Each row was made from one path, in order. Every step used is in the known rows, and no mark comes twice. Write each row's path.
Known rows:
n h m f t: [-0.137 -1.202 -2.163 -3.265  0.157 -1.621 -0.951  0.343  3.877  2.058
 -0.135  0.721 -0.942  2.586  0.462 -2.606 -0.118  1.707 -1.187  1.857
  1.097]
q t f n w: [ 0.836 -0.322 -1.976 -1.952  1.925 -3.183 -0.429 -0.738  2.577  2.451
 -0.224 -0.828  2.148  2.726 -0.394 -4.274  0.501  0.949 -0.250  2.079
 -1.128]
k w: [ 1.382 -0.216 -0.405  0.120  1.869  0.025 -0.588 -0.630  0.228 -0.127
 -0.099 -1.371  0.186  1.338  0.074  0.568 -0.106  0.831  0.101  0.444
  0.004]
m h y f n w k: [-0.922 -0.970 -0.643 -0.578  0.751 -1.042  0.803  0.644  4.566  3.656
 -0.488  0.009 -2.288  1.400 -0.657 -2.296 -1.099  1.079  1.483  0.601
  1.625]
h t: [-0.832  0.134 -0.133 -1.547 -0.141 -0.554 -0.428  0.101  0.562 -0.167
  0.188  0.382  0.020  0.509 -0.758 -0.558  0.459  0.617 -0.119  0.979
  0.120]
n w: [ 0.294 -0.085 -0.631 -0.041  0.793 -1.002  0.401 -0.577  0.501  1.261
  0.650 -1.282 -0.368  1.282 -0.973  0.159 -0.729  0.757  0.629  1.278
 -0.203]
k w n d: [ 1.931  0.158 -0.953  0.628  2.841  0.392 -0.041  0.540  2.304  1.173
  0.032 -0.395  0.646  4.242 -0.983  1.967  0.603  1.813  1.369  0.454
 -1.924]
t f n w: [ 2.488 -0.354 -1.880 -0.890  1.743 -2.244  0.141 -0.205  2.012  2.091
  0.624 -0.741  0.798  2.254  0.148 -2.441  0.203  1.693  0.043  3.028
 -0.744]
q t f n h: [-1.716 -0.674 -2.278 -0.969  1.280 -3.778 -0.838 -0.811  3.112  1.603
 -0.735  0.067  2.228  3.202  0.776 -4.497 -0.279  1.097 -0.638  1.393
 -0.302]
k w n h m: [ 0.556 -0.203 -2.115  0.450  1.453 -0.872 -1.046  0.020  1.995  2.913
 -1.045 -0.813  0.770  5.399 -1.747  1.303  0.827  3.071  1.469  1.257
 -0.596]
w k: [-1.468  0.263 -0.003 -0.122  0.263 -0.092 -0.066  0.338  0.159 -0.260
 -0.912  0.256  0.589  0.066 -1.365  0.144  1.112  0.286  2.002 -0.094
  0.624]
y f n: [ 1.077 -0.492 -0.076  0.105  0.336  0.057  0.473  0.672  2.843  1.493
 -0.482  1.128 -0.665 -0.139  1.547 -2.884  0.776 -0.106  0.443  0.422
 -0.318]
w n h y f: [-0.183 -0.650 -0.839  1.245  0.827 -1.699  0.211  0.780  4.996  3.708
 -0.460 -0.249 -1.517  3.126  0.846 -1.586  0.100  0.259  0.769 -1.174
  1.305]
k w n h y f t: [ 3.570 -1.251 -1.708 -0.284  2.865 -2.517 -0.737  0.780  7.055  3.764
 -0.510 -1.543 -0.826  5.928  1.508 -3.031  0.948  1.942  0.293 -0.312
  0.310]
k w n: [ 3.471  0.260 -0.788  1.024  1.643 -0.610 -0.616  0.311  0.762  1.028
 -0.695 -0.781  0.954  3.210 -1.171  0.875  0.756  1.556  1.264  0.182
 -1.006]
q t: [-1.643 -0.022 -0.163 -1.105  0.273 -0.903 -0.586 -0.571  0.468  0.463
 -0.853 -0.064  1.387  0.459 -0.535 -1.792  0.280 -0.843 -0.284 -0.964
 -0.384]
y f t: [ 1.099 -0.883  0.163 -1.767  1.135 -0.576 -0.293  0.770  3.766  0.846
 -0.005 -0.088  0.077  0.692  2.111 -4.007  1.576 -0.413 -0.073  0.020
  0.272]
y f n d: [-0.176 -0.534 -0.300 -0.449  1.514  1.117  1.045  0.827  4.270  1.628
  0.284  1.526 -0.928  0.865  1.699 -1.728  0.647  0.237  0.521  0.733
 -1.133]
q t f n: [ 0.549 -0.214 -1.404 -1.897  1.197 -2.121 -0.820 -0.159  2.195  1.302
 -0.844  0.445  2.436  1.485  0.529 -4.278  1.143  0.209 -0.895  0.848
 -0.967]
h t f: [-0.899 -0.156 -0.670 -2.408  1.446 -1.648 -1.103 -0.175  1.420 -0.230
  0.644 -0.399  1.285  0.855  0.242 -2.518  1.377  0.504 -0.561  1.921
  1.092]
y f: [-1.244 -0.515  0.577 -0.056  0.936  0.302  0.070  0.047  2.047  0.652
  0.012 -0.223 -0.451 -0.796  1.461 -2.109  0.679 -1.190  0.512 -0.390
  1.079]

Write each row's path:
[ 2.155 -0.741 -1.213 -4.316  0.027  0.042 -0.956  0.985  2.850  1.666
 -0.191  1.115 -0.686  0.841  0.244 -2.385  1.406  0.928 -1.403  1.307
  0.593] | h m f t
[-0.309 -0.404 -2.145 -0.811 -0.358 -1.382 -0.620  0.604  2.699  2.921
 -0.729  1.141 -0.584  3.063 -1.362 -0.335 -0.111  1.624  0.549  1.252
  1.012] | w n h m f
[-2.268 -1.180 -0.401  0.442  1.118 -1.040  0.248 -0.247  4.469  2.502
  0.167 -0.882 -2.480  1.201  2.071 -2.030 -0.720 -0.477 -0.317 -0.914
  2.292] | n h y f
[ 1.298 -0.241 -1.784  1.932  1.658 -2.209 -0.625 -0.309  1.836  1.414
 -0.595 -1.192  0.823  5.005 -0.881  0.708 -0.690  2.343  1.513  0.818
 -0.430] | k w n h
[ 1.014 -0.176 -2.025 -2.609  0.233 -0.391  0.163  0.718  2.378  3.192
 -0.948  1.282 -1.080  1.362 -2.609 -0.777  1.026  2.249  1.671  2.861
  0.405] | h m f n w k
[-0.577 -0.423 -1.842 -0.466 -0.849 -0.572 -0.026  0.350  1.989  2.684
 -0.834  1.306 -0.325  2.801 -0.518 -0.279  0.104  2.608  0.187  1.785
 -1.114] | f n h m
[-1.834 -0.820 -1.094 -0.474  0.167 -2.103  0.064  0.111  4.287  1.626
 -0.141  1.080 -0.856  2.157  1.018 -3.575 -0.218  1.371  0.559  1.987
  0.408] | y f n h t
[-0.085 -0.701 -2.211 -1.552 -0.695 -2.856 -0.180 -0.005  3.300  0.955
  0.062  1.842 -1.507  1.984  0.054 -2.516 -1.898  1.927 -0.943  2.805
  0.964] | m f n h t
[ 1.338 -0.116 -1.326 -2.372  0.822 -1.755 -0.657  0.483  2.155  0.606
  0.175  0.969  1.153  1.549  0.357 -3.193  1.404  1.648 -0.671  2.722
 -0.326] | h t f n
[ 2.179 -0.268 -1.213 -0.852  0.917 -1.276 -0.262  0.351  1.605  0.834
  0.011  0.532  1.037  0.988  1.109 -2.578  0.897  1.015 -0.549  1.826
 -0.409] | t f n
[-1.110 -0.961 -1.017  1.037  0.293 -1.520  0.476 -0.005  3.802  1.824
 -0.374  0.690 -0.768  1.613  1.764 -3.110 -0.758  0.744  0.631  1.032
  0.322] | y f n h
[-0.760 -0.676 -2.401 -1.296  0.821 -1.523 -0.711  0.033  2.815  2.650
 -0.360  0.469  0.881  3.094  0.471 -2.160  0.922  2.565 -0.252  2.843
 -0.024] | t f n h m
[-3.231 -0.611 -1.562 -1.429  1.526 -3.238 -1.120 -0.837  2.443  0.169
  0.741 -0.767  1.016  2.570  0.492 -2.746 -0.192  1.244 -0.413  2.511
  1.806] | n h t f
[-3.072 -0.303 -1.011 -0.532 -0.091 -2.211 -0.443 -0.561  1.749  0.132
  0.324 -0.035 -0.116  2.256 -0.443 -0.809 -0.975  1.378  0.104  1.491
  0.739] | n h t
[-0.108 -0.701 -2.180  0.076  0.956 -2.892 -0.256 -0.305  2.710  1.194
  0.125  0.109  0.764  2.758  1.331 -2.801 -0.533  1.842 -0.335  2.372
  0.152] | t f n h
[ 1.192 -0.471 -0.788 -0.628  1.443 -0.688  0.990  0.892  4.664  3.866
 -0.672 -0.125 -1.999  1.458 -0.432 -2.092  1.236  0.937  1.938  0.387
  0.665] | h y f n w k
[ 1.678 -0.193 -1.978 -2.338  1.605 -2.779 -0.273 -0.052  2.534  1.779
  0.817 -0.285  0.809  2.770 -0.647 -2.961  0.688  2.432 -0.053  4.036
 -0.629] | h t f n w
[ 0.215 -0.362 -2.360 -0.517  3.137 -3.887 -1.742 -0.431  3.269  1.147
  0.038 -1.594  2.060  5.902 -0.630 -1.757  0.718  2.812  0.861  2.710
  0.678] | k w n h t f
[ 3.365 -0.951 -2.996 -2.277  1.721 -2.208 -1.580  0.655  4.692  3.098
 -0.783 -0.029  0.069  5.827 -0.634 -1.672  0.649  3.215  0.007  2.103
  0.107] | k w n h m f t
[-0.355 -0.700 -1.835 -2.405  0.879 -3.238 -0.459 -0.308  2.479  1.633
  1.003 -0.103  0.493  2.651 -0.822 -3.244 -1.699  2.610 -0.501  4.226
  0.484] | m h t f n w
[-2.075 -0.668 -1.326 -2.788  1.285 -1.232 -0.280  0.440  3.420  0.539
  1.100  1.482  0.476  2.404  0.369 -2.251 -1.068  2.059 -0.986  3.243
 -0.178] | m h t f n d
[ 0.363 -1.131 -0.036 -0.427 -0.281  0.000  0.473  0.874  3.969  2.786
 -0.216  1.064 -2.573  0.013  1.721 -2.618 -1.501  0.076 -1.204 -0.516
  1.261] | m h y f n
[ 0.046 -1.521 -0.808 -1.219  1.248 -1.899 -0.130  0.510  6.244  2.721
  0.191 -0.759 -1.907  2.622  2.731 -3.888  0.145  0.374 -0.935 -0.535
  1.340] | n h y f t
[ 1.898 -0.749 -2.633 -2.460 -0.198 -2.327 -0.972  1.378  4.417  3.298
 -0.706  1.321 -0.198  4.517 -0.775 -2.167  0.809  2.413  0.035  1.655
  0.141] | w n h m f t
